Each row was made from one path, in order. Every step used is in the known rows, and no mark comes twice. Write each row's path.
(in the rows, 128 means zero)
Known rows:
N > K > Y > W: [ 91 175 135  92 139 152 148 105 111 153 124 138  94  98 141 121 142 106
 141  84 112 136 113 149 147 124 163 206 172  82 142 108 103  96 165]
W > Y > K > N > M: [ 94 142 193  83 133 145 180 144 177 154 140 138  93  79 147 165 146 136
 121  77 171 118 115 127 137  48 147 204 143  77 127 141  97  60 131]
K > Y > W: [ 89 170 152 105 140 150 148 105 113 143 127 135  99 100 140 110 151 101
 141  91 103 129 105 142 143 122 135 164 169  88 140 120 111 106 160]
M > N > K > Y > W > U > Z > C: [ 83 154 196 138 134 115 130 153 119 140 119 106  94 100 150 125 114 168
 114  92 142 143 150 135 117 124 191 159 159  41 137 112 106  90 153]
K > Y > W > U > Z: [ 94 156 237 160 150 142 163 127 124 136 127 111  99  93 159 120 127 134
 121  83 137 133 133 134 116 116 126 126 183  53 125 124 120 131 161]
K > N: [ 93 127 164 112 131 135 138 124 169 140 143 127  97  88 138 132 149 114
 115  85 162 115 120 132 147 109 147 156 163 113 136 131 122  97 140]
G > A > C > S > T: [117 150  40 122 109 141  73  82 157  69 126 101  90 118 131  97 177  90
 107  99 153 125 114 135 152 121 161  91 138 228 112 154 137 130 101]
U > Z > C > S > T: [ 98 151 112 151 120 125  82  97 147  82 126  97  89 103 140  96 158 124
 106 105 140 127 118 118 134 125 196  94 159 161 124 135 137 124 106]
T > S > C > Z > U > W: [103 142 133 155 139 127 121 132 130 104 137 136 123 126 148 113 114 133
 124 128 141 131 124 107 144 185 126 143 156 104 164 139 115 156  94]
S > C > Z > U > W: [ 93 144 143 163 142 128 136 144 120 101 138 136 117 123 148 117 115 138
 121 115 134 145 125 112 141 184 124 131 145  83 174 146 119 147 101]
Y > W: [ 97 161 175 121 139 146 144 104 126 123 133 134 100  96 139 111 140 103
 129  90 122 126 110 151 139 123  91 139 157  90 130 126 119 115 150]
Z > C > S > T > E: [107 159  81 149 117 110  83  84 175  62 126 120  96  87 140  81 173  95
 126  93 179 113  98 122 150 124 173 126 159 183 119 137 140 138  96]
G > A > C > Z > U: [ 80 136 118 149 124 120 105 175 146  71 139 123 129 142 136 113 121 135
 122 103 124 139 112 131 155 148  97  82 130 138 152 168 135 147 110]
M > N > K: [102 152 117 110 125 122 130 126 164 146 135 125  98  95 138 149 119 121
 120  88 163 127 142 149 165 117 161 205 162 103 153 107 111  80 138]
N > M > U > Z: [105 143 217 157 135 119 136 167 158 136 129  95  98 101 159 156 126 167
 124  80 168 135 158 132 139 141 146  97 183  39 138 121 114 102 140]
A > C > S > T > E: [117 162  60 141 116 123  81  82 173  58 127 113 102  91 139  89 174  81
 127  87 194 117 100 130 157 122 151 128 163 212 114 144 143 143  96]
W > Y > K: [ 65 164 177 118 141 157 199 116 149 129 138 142 101  90 145 132 139  97
 124  90 117 119  85 124 125  78 113 188 125  94 141 142 115  78 109]
U > Z > C > S > G > A: [130 131  76 146 110 125  86 118 156  81 130 111  62 131 132  81 173 122
  89 144 116 120 138 125 139 151 143  90 121 196 115 165 129  98 100]
E > T > S > C: [139 132  95 104 116 125  73  71 181 103 136 116 112 110 122  78 161  84
 123 135 170  98 118 121 167 166  74 168 172 179 122 135 129 136  95]
K > N > M > U > W: [106 145 176 123 138 133 158 142 144 156 133 125  85  93 161 172 134 154
 128  82 187 145 159 124 133 153 184 148 154  30 149 114  89  95 128]
S > T > E: [104 155 109 154 127 116 112  85 178  78 130 124 106  81 138  88 170  92
 137  77 192 100  91 136 155 123 143 142 166 170 125 133 143 143 113]
W > Y > K > N > M > U > Z: [ 90 149 239 135 139 133 180 171 160 160 130 107  99  89 165 168 122 171
 129  71 174 129 147 127 120  99 164 158 163  26 132 121  96  69 135]
W > U > Z > C: [ 81 130 214 170 135 113 119 150 137 102 130 100  94 102 146 115 129 157
  95 100 136 139 136 122 113 136 146  81 153  63 133 137 132 120 130]
S > G > A > C > Z > U > W: [101 142  99 160 132 134 125 153 114  85 138 131 102 138 144 111 129 139
 114 127 136 148 129 119 132 180 130 115 115 133 155 163 118 137  94]
S > G > A > C > Z: [116 118  54 131 115 133  78 144 146  66 134 123 105 144 119  84 163 123
 102 118 129 128 113 136 163 165 101  89 128 182 134 191 142 124 113]
U > W > Y: [ 85 161 141 132 148 155 188  96 112 110 140 146  96 101 145 126 160 104
 117 112  91 137 109 105 117 121 137 162 136  96 155 120 111  98 112]
N > K > Y > W > U > Z: [ 96 160 224 150 149 144 163 127 122 143 125 112  96  91 160 128 119 139
 121  77 144 138 139 140 118 116 149 160 185  48 126 115 114 123 164]
C > Z > U > W > Y > K: [ 56 169 181 142 150 154 211 140 125 124 141 155 113 101 156 134 116 121
 129  97 111 135  89 109 113 101 131 191 117  65 160 144 106 101  96]
Y > W > U: [ 91 153 228 133 144 145 162 103 146 125 133 131  96  90 151 123 125 108
 122  79 148 132 117 149 124 109  75 128 156  60 117 131 119 137 149]
U > Z > C > A: [ 93 131 120 156 122 119  86 148 154  89 133 117  88 124 135  90 149 145
  89 105  96 136 134 132 129 132 167  77 149 124 135 143 136  86 108]
T > E: [105 150 126 152 130 115 121 105 176  86 137 134 104  84 141 101 162  90
 130  87 173 109 102 132 158 130 114 137 170 141 133 135 139 135 118]
G > A > C > S > T > E > H: [143 159  30 131 119 113  66  69 203  39 128 121 104  87 136  70 189  67
 140  82 197 120  99 132 154 116 125 125 148 228 110 137 146 169  89]
K > Y > W > U > Z > C > A > G: [ 90 154 116 141 124 146  91 139 134  93 120 116  85 132 143  97 140 131
  94 114 122 154 136 144 115 107 159  98 135 138 112 153 123  79 116]

Which path is each row?
[102 146 131 150 122 121  86 125 139  87 132 105  85 109 145 109 147 126
  93 122 111 145 136 107 134 136 171  82 163 126 134 139 132 114 110] | U > Z > C > S
[ 86 165 198 110 143 149 167 105 133 147 125 134  92  90 153 130 127 109
 131  74 139 139 120 148 130 110 132 181 166  52 127 117 107 121 162] | N > K > Y > W > U
[ 92 128 151 160 125 119  97 146 160  91 132 117  88 119 141  94 141 147
  87  99 107 140 138 132 120 124 155  73 147 106 127 145 134  97 111] | W > U > Z > C > A
[ 93 145 109 161 136 132 131 155 114  86 138 132 112 133 146 122 126 138
 116 111 131 149 129 117 134 170 138 102 124 116 160 154 119 150 105] | G > A > C > Z > U > W
[ 61 168 158 133 145 157 195 150 114 111 138 145 117 109 152 135 116 123
 125  97 123 145  92 112 114 106 126 181 108  86 156 154 107  99  92] | A > C > Z > U > W > Y > K
[108 154  65 123 115 141  77  86 150  76 128 100  97 108 134 106 165  91
 111  97 158 132 109 130 151 121 158 101 155 203 120 147 139 128 102] | A > C > S > T
[ 90 163  94  94 128 129 135 124 147 162 128 126  96 101 139 140 138 114
 134  90 131 130 131 137 167 119 205 218 177 104 164 106 107  76 149] | M > N > K > Y
[ 95 149 142 156 123 125  94  97 153  83 125  97  88  99 146 100 150 126
 103  98 153 131 122 118 125 117 187  90 159 142 117 137 136 136 109] | W > U > Z > C > S > T
[102 155 175 148 128 128 104 119 131  95 128 111  84 103 153 109 133 130
  97 112 119 149 137 116 118 125 149  91 159  95 119 135 123 124 123] | Y > W > U > Z > C > S
[ 96 148 132 152 123 143  88 140 142  81 124 114  86 130 142  98 133 133
  86 114 134 153 138 148 113 107 131  84 128 140 106 155 127  86 109] | Y > W > U > Z > C > A > G
[ 99 150 252 171 149 140 159 127 132 125 131 110 101  92 158 121 120 137
 114  82 149 132 135 139 113 116  99 111 176  55 118 127 124 138 155] | Y > W > U > Z
[ 92 166 140 137 127 135 104  92 129 102 117 103  87  99 149  95 152 126
 118  95 137 134 117 123 121 113 204 117 163 126 116 127 122 127 126] | K > Y > W > U > Z > C > S > T
[ 74 141 221 130 131 117 151 182 144 141 125 104  94  96 154 149 125 185
 116  86 155 137 141 119 109 111 191 143 137  24 136 126  97  56 124] | W > Y > K > N > M > U > Z > C
[ 81 158 168 164 146 133 161 135 119 116 142 131 103 106 156 140 117 126
 124 107 133 147 127 116 127 155 140 131 142  79 165 123 114 138 108] | Z > U > W
[ 94 131 144 143 126 113  94 149 167  93 137 127 140 134 137  99 110 130
 129 121 135 118 108 120 168 166  83 126 164 123 159 154 131 154  98] | T > S > C > Z > U
[107 121  66 131 118 132  85 145 145  65 135 125 115 140 122  94 162 121
 104 101 123 129 113 135 163 154 110  76 136 164 139 182 143 136 121] | G > A > C > Z
[133 135  57 127 110 136  98  97 172  87 135 125  62 128 130  88 178  91
  98 137 121 113 126 133 154 143 116 108 123 212 116 166 129 104 100] | C > S > G > A
[113 131  65 118 115 138  91 128 145  77 132 107  97 129 123 112 168 102
 101 101 141 130 125 148 153 140 103  81 121 191 124 165 134 114 118] | G > A > C
[ 73 160 132 141 144 147 171 138 100  87 139 142 120 123 147 126 133 125
 124 114  91 155 107 104 119 132 127 146 125  98 163 139 113 116  98] | A > C > Z > U > W > Y
[ 70 170 171 127 149 162 213 112 127 134 138 148  95  88 152 137 137 103
 121  94 121 129  95 115 111  95 137 198 119  80 148 136 105  83 102] | U > W > Y > K
[106 147 125 150 136 124 119 117 134  98 142 137 123 120 146 101 123 125
 133 132 151 133 124 100 141 183 122 160 153 113 155 133 116 166  90] | E > T > S > C > Z > U > W
[133 125  39 108 107 138  69 116 155  78 131 105  91 138 120  94 170  99
 100 134 156 115 123 142 156 153  94 108 121 233 108 170 129 108  99] | T > S > G > A > C
[ 63 156 201 116 144 152 211 141 144 157 143 146 103  83 157 152 118 125
 128  84 156 126 106 116 112  79 161 220 124  76 146 128  95  77 112] | Z > U > W > Y > K > N
[ 67 142 171 161 135 117 128 166 153  93 144 134 130 123 144 119 109 134
 132 100 115 135 104 122 155 141 104 105 157  92 166 150 136 150 118] | C > Z > U
[127 142  66 118 111 143  77 108 147  86 136 111  75 123 132 102 157  92
  98 142 142 142 121 126 153 151 107 122 140 201 121 167 133  95  90] | A > C > S > G
[ 99 163 221 146 145 135 163 134 129 157 124 111 100  91 161 136 108 146
 125  77 157 134 149 143 122 106 154 175 182  46 129 108 106 109 166] | M > N > K > Y > W > U > Z
[111 159 100 168 121 108  86  94 167  63 124 110  97  87 145  81 168 110
 122  92 182 113 108 119 142 126 184 119 170 175 117 134 141 141 101] | U > Z > C > S > T > E
[ 71 153 195 106 141 153 206 133 150 170 137 140  95  80 158 157 127 129
 130  74 170 126 117 121 114  98 174 215 130  54 141 122  89  64 118] | M > U > W > Y > K > N
[ 80 138 187 108 134 144 167 134 174 159 142 132  96  78 145 142 132 114
 119  73 182 110 108 134 138  87 150 193 146  98 133 141 113  82 131] | Y > K > N
[ 98 160 156 148 125 132 102  92 138  90 121 101  89  97 148  96 145 127
 111  95 149 133 120 128 118 114 175 101 156 128 109 131 127 133 120] | Y > W > U > Z > C > S > T
[ 69 163 133 132 140 156 190 147 120 104 136 146 111 118 149 128 127 122
 121  99 120 137  97 117 114 106 128 171  94 109 148 161 106 100  91] | G > A > C > Z > U > W > Y > K
[ 80 151 200 143 138 124 129 145 112 128 120 107  90 100 149 118 125 160
 110  93 128 148 139 130 112 134 187 144 160  43 133 120 113 104 151] | N > K > Y > W > U > Z > C
[103 156  94 132 121 138  99  73 164  90 132 112  91  99 138 103 166  91
 117  97 145 120 106 126 152 115 166 113 165 180 126 135 138 133 107] | C > S > T
[ 90 168 195 106 139 141 166 113 140 159 125 132  95  90 153 137 116 116
 135  75 153 135 131 152 134  99 135 196 165  49 131 111  99 107 164] | M > N > K > Y > W > U
[ 84 149 209  92 130 134 177 159 181 166 131 124  95  88 158 178 129 151
 140  65 182 130 136 134 137  96 152 177 146  27 136 123  86  57 129] | W > Y > K > N > M > U
[126 145  41 114 109 141  74 107 153  69 133 110  86 127 133 111 170  85
  94 116 126 140 130 129 156 131 125  80 136 211 118 164 132 120 102] | G > A > C > S
[ 89 132 108 149 119 122  99 174 146  70 139 121 119 146 133 102 123 136
 120 120 130 138 112 132 155 158  89  95 123 157 148 177 134 135 101] | S > G > A > C > Z > U
[ 88 131  96 132 117 120  83 133 164  88 135 129  87 124 128  90 156 126
  94 105  92 136 122 136 140 130 154  87 138 133 138 145 134  83 103] | Z > C > A
